Every row comes from one small tree of marks. The marks that hang from a mark follow it in brackets, in the order of their numbers. Every link used is in the known rows. Which tree was each row made from?
Known rows:
q_986(q_390(q_831) q_727(q_125)): [ 10   9  -5  -6 -18  24   5 -11  -8  -1   3  -5 -25  11  -9   5   1  -4
   5  -4 -15  14  -5   4  19 -15   2  19  17   6  -7   1  12   3 -15   2
   1  16 -11   2 -22]
q_66(q_390 q_727(q_831)): [ 13   3 -13  -9  -4  11   4   2   5 -12  -5  -8 -13  -7 -13  -5  -9   6
  -8   0 -22   6  -7 -16  11 -20  -3   0  12   4  -3  -7   8   9  -8  -6
   7  -8  -2  -9   2]
q_759(q_986(q_390(q_727(q_125)))): [ 10  10 -14  -2 -16  14   0 -14 -12  -1  -2   2   0  33  -9  12  -2  -4
   2  -7 -11  23  -6   3  16 -15  -3   4  26   7  -6   1  11   6  -7   2
   6  16  -8  -6 -16]
q_727(q_831(q_390)): [  4   3  -5  -3   4   3   3 -11  -8 -10  -3  -3  -5  -3  -6   6   2   4
   8  -4  -7   3 -10  -9  10  -8   8  -3   8   3 -10 -14  -4   5 -12   0
  -1  -2  -3 -14  -3]
q_66(q_759(q_390) q_831): [ -5  -7  -5  -5 -12  20   1  -7  10 -19 -11   2  -9  14 -10  11  -5   2
  -7   0 -11  10 -18  -9  21 -11  -5   2  15   7  -4  -6   2  -2   1 -10
   6  -3  -4  -4 -19]
q_125(q_390(q_727(q_759(q_986)) q_831)): [  5   2  -9   1 -19  16  12 -16  -6 -17  -3  12  14  36  -9   5   3   2
  -7 -13 -13  29 -11   8  25 -11  18  -1  18  -1  -7  -6   4  -2 -16 -16
   3  20   0  -7 -27]
q_986(q_727(q_759)): [  7   1 -10 -10  -1  21   2   7  -2   1   5   5  -6   9   0   6  -4   7
   3 -13  -6   5   2  -4   9  -5  11   7   7   2 -12  -6   3   9 -22 -11
   3  -3  -6   1 -17]
q_759(q_390 q_986(q_727(q_125 q_831))): [ 19   5 -20  -5  -6  17   3 -17  -8  -9  -5   5 -12  23  -9  13  -6   2
  11  -4 -25  24 -13   8  15 -20  11  -5  23   3 -12  -7   5   8 -14   8
  11   0  -7  -9  -9]
q_831(q_66(q_390) q_759(q_727(q_125) q_986)): [  1   1 -20  -1   4  13  -7  -5 -21   3  -8  11   9  34  -4  18  -2   1
   5  -2 -19  20   7   9  16   0  -5   0  18  16  -3   6  23   9  -5   6
   1 -15  12 -12 -25]
q_727(q_125 q_390 q_759(q_986) q_831): [  3   0 -34 -11   8  25  -5 -11 -15 -24 -14  11  -8  15  -5  19  -7   7
  19  -7 -12  17  -8   3  20  -3  14   1  15   1 -13  -9   4  15 -25  -7
   7  -6 -14  -5  -1]
q_759(q_390(q_831) q_727(q_125) q_986): [ 13   8 -15   5 -18  20   8 -24 -18  -7  -3   9   2  43 -14  12   1  -9
  -6  -5 -20  27  -5  13  27 -16  11  -5  25  16  -4   9   8  -2 -10   5
   9  15   1  -8 -24]
q_390(q_125 q_759(q_727) q_831(q_66)): [ 15   6   3 -15 -14  22   9 -24 -16  -3  -3   6  -2  21  -4   6  10  -8
   1 -13 -23  23   9  13  13  -6   6  23  19  19   2  11   3   3  -7   5
  -1  14   9  -6 -29]
q_727(q_759): [ -3  -2 -11 -10   2  16  -3   0  -4  -6   0   8   1   9   0  11  -5   3
   0 -10  -2   2   0 -10   6   0   5   5   8   5 -11  -5  -1  10 -15 -14
   2  -3  -5   0 -13]
q_390(q_125 q_727(q_831(q_66)) q_759): [ 21   6   1 -24  -7  17   6 -23  -8 -11  -7   7  -5   7  -1   5   6  -2
  11 -15 -25  23   0   6   4 -12   4  23  20  10  -1  -1  -1   9  -8   8
   2  11   3  -9 -16]
q_727(q_125 q_831): [  9   3 -15 -13   6  17  -7 -14  -9  -8  -4   3 -16  -3  -9   9  -4  -2
   2  -1 -14   9  -2 -11   4  -8   0   9  13  13 -11   0  -3  10 -12   0
   7  -6 -11  -1  -2]
q_831(q_66 q_390(q_125 q_727 q_759)): [  6   7   1 -13  -7  15   1 -15 -10  -1   0   6   6  21   4  11  12  -5
  19 -13 -13  20  -4  10  16  -7   1  21  19  12  -2  -5   6   5  -8  14
  -6  12  10 -14 -24]
q_390(q_727(q_125) q_831(q_66 q_759(q_986))): [  4  14 -10  -6  -6  13  -1 -20 -18  -2  -8  10   8  36  -9  10  12  -6
   9 -18 -17  33   4   9  17  -2   5   8  30  13   1  11  10   6 -10   9
   9   9   6  -5 -29]
q_390(q_125 q_727(q_759) q_831(q_66)): [ 11   9   2 -17 -15  27   5 -24 -11 -14  -1  12   0  23  -6   7   4  -7
  -3 -18 -25  27  11   5  12  -9  12  24  22   5   6   8   3   3 -18   2
   0  24   5  -1 -30]
q_727(q_390(q_831) q_759(q_986)): [ -3   2 -17  -1 -10  18   8 -13 -12 -17  -7   7   5  26  -8  11  -1   5
   8 -14  -7  16  -9   5  24  -4  17  -5  16  -4  -6  -8   2   9 -18 -14
   7   9  -4  -6 -13]
q_986(q_727): [ 12   3  -3  -6  -6  12   2  -1  -2  11   9  -3  -7   7  -5   1  -2   2
  -3  -8  -8   4   1  -6   5 -14   4   3  11   7 -10  -2   2   9 -11  -4
   7  -2  -1  -2 -14]
q_831(q_759(q_986)): [ -4   2 -13   2   3   2  -5  -7  -8   3  -6   8  17  25  -5  10   7   0
   5 -13   6  13  -8  -3  10   4   4  -5  17   6 -12  -1   0  10  -5  -5
   8  -6   2  -9 -16]
q_831(q_759): [ -6  -2  -7  -4   4   8  -6  -1  -5   3  -3   6   6  10  -1   7   8  -1
   6  -9   8   3  -6  -9  10   6   1   5  10   9 -12  -2   0   8  -9  -5
   3  -5   1  -4 -17]
q_125(q_390): [ -2  -9  -3  -6  -4   8   0 -10  -1  -1   3   5   3  12  -6  10  -3   2
  -6   5  -7   6  -9  -6   8 -13  -2   1  11   8 -13 -12   1   6  -2 -10
  -4  -1   3  -5 -13]
q_727(q_390(q_125 q_759) q_831(q_66)): [  8  -2  -7 -25  -1  20   2 -23 -10 -17 -12   6 -12   1   1  16   3   3
  28  -5 -21  15  -6   8  10  -8   3  20  16   6  -4 -12   0  17  -8   5
  -3   1   2 -10  -5]
q_390(q_759 q_831): [  0   1   0  -7 -12  12   7 -10  -3  -3  -1   1  -3   6  -3  -1   8  -2
   5 -13  -4   7 -10  -2  13  -2   2  12  11  10  -7  -2  -4   4  -4 -10
   8   8  -4  -5 -18]
q_831(q_66): [  4   3   2 -17   2   3   0 -13  -9   3   2   3   1  10  -5  14  -5   3
  -1  -5 -18   6   9  -8  -7 -10  -7   1  18  10   0  -4   2  14   3  -1
   1  -7   9  -3 -10]
q_125(q_390(q_727(q_831) q_759(q_986))): [ 14  -1 -11  -6 -12   7  13 -15  -3 -14 -10   7   8  20  -6   2   5   7
   8  -9 -13  25 -22   8  17 -14   9  -1  17   4 -14 -15   0   3  -6 -10
   6   7  -2 -16 -13]
q_759(q_986(q_390(q_125 q_831) q_727)): [ 18  11  -2   2 -27  16   8 -27  -8  -4   1  -2  -5  31 -12   5   2  -8
  -1  -9 -18  28  -7  13  16 -19  12  13  25  -3  -4   4   5   3 -10   5
   3  27  -5  -7 -24]
q_66(q_831(q_759)): [ -2  -2  -6   3   2  10  -2   2   1  -5 -13   2  -3   4  -6   1  11  -2
   0  -5   1   7 -10 -10  14   2  -2   6   6   6  -8   1   1   7  -6  -6
   9  -6   0  -6 -17]
q_759(q_727(q_390(q_125 q_831(q_66))) q_986): [ 17   9  -6  -5 -17  19  10 -35 -24  -7  -4   5   6  38 -13  12   3  -6
  -1  -9 -28  30  10  18  20 -17  13   2  28  11   7   9   7   8  -9   9
   2  18  13 -10 -21]

Write each row's tree:
[ 15   3 -22 -10   1  28   3 -11 -19  -9  -6   1 -20   4  -9   9  -1   0
   6   0 -14  10   1   1  24 -14   8   4  11  17 -10   0   6   9 -23   1
   5   1  -7  -4  -5] => q_759(q_727(q_125 q_390 q_831))
[  6  -4 -22  10   0  19  -2  -4 -10  -8 -19  11   3  36 -10   9  11  -4
  -3   6  -8  29 -12  10  30  -3   3   2  13  16 -13   7  13   0 -12  -1
   4  -7   2  -9 -26] => q_66(q_831(q_759(q_727(q_125(q_390)) q_986)))
[  9  12 -11 -26  -4  20   0  -4  -3  -6  -8   0 -16  14  -8   5   6  -2
  13 -12 -23  22   0   0  13  -9  -8  21  25  22   1   6  10  10  -8   6
   5  -4   2   2 -14] => q_390(q_759 q_831(q_66(q_727(q_125))))
[  9   1  -7   7  -2  15   5   4  -7  -2 -13   1  -3  11  -7  -3  14  -3
  -8  -6  -2  10  -2  -3  21   0   3   4   5  13  -7   9   5   1 -12  -5
   8  -2   3  -6 -24] => q_66(q_831(q_759(q_727)))
[ -2   6 -14  -6  -2  17  -2  10  13 -18 -12 -11 -11   8 -15  -1   3   3
  -5  -5  -5  12 -16 -16  28 -11  -5   3  16  12  -3  -1   7  -2 -11  -3
   4 -12  -3  -5 -12] => q_66(q_727 q_759 q_831(q_390))
[ 13   4 -20   2  -9  18   1 -16 -17  -1  -2  11   6  43  -9  18  -4  -5
  -3  -2 -15  21  -4   9  22 -15   4  -9  23  17  -9   4   8   2  -8   5
   7   4   2  -9 -18] => q_759(q_390 q_727(q_125) q_986)
[  6   3 -11   5 -17  17  -2 -22  -7  -6  -7  16  21  45  -4  13  10 -11
   8 -13  -5  31 -16  13  28  -7  12   5  27   4  -8   2   4   1 -11  10
   5  21   7 -13 -29] => q_831(q_759(q_390(q_125 q_727) q_986))
[ -8  -1 -10  12 -10   5   1 -11  -8  -4  -6   4  13  22  -8   3   4   0
  -1  -8  -6  14 -12   1  20   1   5  -3  12  -1  -5  -1   9   3  -3  -9
   9   3   3 -15 -23] => q_66(q_390(q_831(q_759(q_986))))
[  3  -2 -11 -10  -8  21   6   5  -3   5   1  -3 -11   4   4   5   5   9
  24 -10  -1   2 -12   7  21 -10   6   9   8   6 -14 -14   7  13 -16  -6
   5  -2  -3  -5 -13] => q_986(q_727(q_390(q_759)))
[ -1   5 -11 -14   0  26  -1  -7 -15  -1  -5   4 -18  14  -2  14  10   2
  28 -10 -15  17   1  12  26  -4   7  17  17   9  -4   0  16  12 -22  10
   0   0   4   1 -25] => q_986(q_727(q_125 q_390(q_831(q_66 q_759))))
[ -4  -5   0 -24  -9  22  -8 -26   0 -15  -2  13   1  27  -5  27 -10  -3
   3  -3 -21  18  -2   0  11 -11  -4  14  27  13   0  -2   4   4   2   5
  -8   0   8  -3 -25] => q_831(q_66(q_759(q_390(q_125))))
[  5  -1 -20 -13   5  22  -5 -13 -12 -13  -7   1 -20  -4  -7  12  -3   1
  15   2 -13   8  -7  -5  16 -11   3   7  12  10 -11  -7   2  14 -18   0
   6  -3 -11  -3   2] => q_727(q_125 q_390 q_831)
[ -9   0  -1 -19   2  16 -13 -20  -5 -10   1   6   3  19  -5  23  -2  -2
   7  -5 -11  14   1  -4  12  -3  -2  16  22  14  -2  -2   4   4  -5   9
 -12  -5   7  -7 -22] => q_831(q_66(q_759) q_390(q_125))
[ -1   3  -7   0  -6   2   1  -6 -11   2  -5   7  19  29  -3  10   1   5
   6 -12 -17  19  -1   4  11  -6  -3  -4  20   1   1  -5  17   9   1   0
   5  -2  15 -16 -24] => q_831(q_66(q_390(q_727)) q_759(q_986))
[-10  -2  -6   0  -1  14  -3  -1   5 -15  -8  -6  -6   6 -10   6   2   3
  -3  -2  -2   6 -14 -13  22  -3  -3   3   9   9  -6  -6   3  -2  -6  -7
   2  -9  -4  -8 -17] => q_66(q_759 q_831(q_390))
[ 16   9  -5   0 -24  13   3 -25  -9  -4  -1   3   9  35  -9   9   1  -9
  -4  -9 -12  27  -7   7  14 -18   3   9  28   2  -4   2   5   4  -5   4
   3  28  -2 -10 -20] => q_759(q_986(q_390(q_125 q_727)))
[ -1  -6 -23  -4   9  11  -9 -15  -9 -15 -16  14   2  21  -8  17   4   1
  13   3  -7  24 -18   3  18   0   7   2  17   8 -19  -7   4   7 -12  -2
   0 -10  -4  -9 -12] => q_727(q_125(q_390) q_831(q_759(q_986)))
[ 13   5   0  -4 -27  26  12 -21 -11  -8  -5   1  -9  21  -5   4  11 -11
   2  -9 -10  19  -8  14  27  -9   6  27  15  12  -4   5   5  -4 -11  -1
  -4  30  -4  -7 -31] => q_986(q_390(q_125 q_759(q_727) q_831))
[ -1   5 -14 -12  -6  19   1 -23 -14 -21 -10  19   1  42  -6  27  -7   1
  12  -9 -29  28  -3  11  14  -7   8   2  27   3   1  -5   9   7  -9   2
   2   4   2  -5 -22] => q_727(q_125 q_759(q_390(q_831(q_66)) q_986))
[  0   0  -2   6 -21  25  -1 -16  -6  -4   0   5   5  14  -5  -6  11 -12
  -4  -8 -10  20  -7   4  30  -4   7  22  12   4  -2   9   9  -3 -15   3
   5  25   4 -10 -35] => q_66(q_390(q_125 q_727 q_831(q_759)))
[  8   3 -12  -2  -6   9  -3 -25  -8 -18 -18   7   2  21  -7  14   5  -4
  14  -7  -6  24 -16   6  14  -1   9  11  21  -4 -11  -3   0   7  -8   4
  -3  11  -6 -13 -15] => q_727(q_831(q_759(q_986(q_390(q_125)))))
[  3   1 -13  -2 -18  21   3 -26 -11 -11  -8   5   6  27  -5   8   9  -7
  16 -11  -7  24 -16  15  27  -6  12  13  20   5  -7  -1  -1   8  -9  -1
   8  18  -2 -10 -17] => q_727(q_390(q_125 q_759(q_986) q_831))
[  6   1 -29  10   0  24  -2  -1 -16  -8 -21   5  -4  29  -9   9  12  -2
   9  -3  -4  23  -8  10  36  -2   5   0  14  14  -9   9  14   8 -18   2
  12  -4   0  -8 -18] => q_66(q_831(q_759(q_727(q_125 q_390) q_986)))
[ -3  10  -9 -13  10   3  -3   7  -3  -3  -9   1   2  17  -4  11  12   5
  19 -11  -4  12  -4  -5  18  -2  -2   3  20  11  -3  -7  12   9 -11  11
  -9 -12  15  -9 -14] => q_831(q_66(q_727) q_390 q_759)
[ 11   5 -19   4 -11  18  -3  -7   7 -18 -24   7   4  37 -12   4  10  -9
   3  -4 -14  35 -22   5  30 -12   3   4  27   3  -4   6   7   3  -9  10
   9   5   6 -11 -18] => q_66(q_727 q_831(q_759(q_390(q_125) q_986)))
[  3   4  -8  12 -21  18   0 -22 -10  -6  -4   8  16  31  -8  -3   9 -12
  -5 -11 -12  29  -9   9  29  -5  10  11  20   1  -2  10   9  -2 -11   3
  10  23   5 -14 -33] => q_66(q_390(q_125 q_727 q_831(q_759(q_986))))
[ 22   8 -15 -11  -2  13   7 -26 -21 -14 -11  11  -4  34 -11  23  -7   3
   5  -3 -37  28   2  11  10 -19   6  -9  27  13  -1  -1   9   7  -5  11
   3  -3   6 -13 -12] => q_759(q_390 q_727(q_125 q_831(q_66)) q_986)
[ -3   4 -10 -24  -7  33  -2 -13  -8  -9   0  -1 -23  14  -9  16  -4   5
  14  -8 -22  17   4   4  25 -13   3  17  23  15   0   1  15   8 -17   2
   1  -3  -3   7 -24] => q_986(q_727(q_125 q_390(q_831(q_66(q_759)))))
[  5  -8  -4   6 -11  19  -5 -11   1  -8  -6  -1  -8   3  -8  -1  -4  -8
 -15  11 -22  11  -6  -7  11 -13  -8  15   6   3  -1   3   7   6   0  -2
   8   3   2 -10 -15] => q_66(q_390(q_125) q_831)
[ -7 -11 -14 -13   0  20  -8  -4  -3  -2  -3  10  -5  13   2  15   2   0
  14   4  -4  11 -16   2  16  -3  -8  18  10  18 -18  -9   6   7  -6  -7
  -3  -6  -4  -2 -17] => q_727(q_125(q_390(q_759)))
[ -2   2 -24  -7  -2  19  -7  -7 -10 -13  -8  10  -2  31  -4  24  -9   2
  11  -6  -6  17  -8   2  13  -1   0   7  18   2 -11  -6  10  10 -12  -7
  -1   1 -13  -3 -14] => q_727(q_125 q_759(q_986(q_390)))
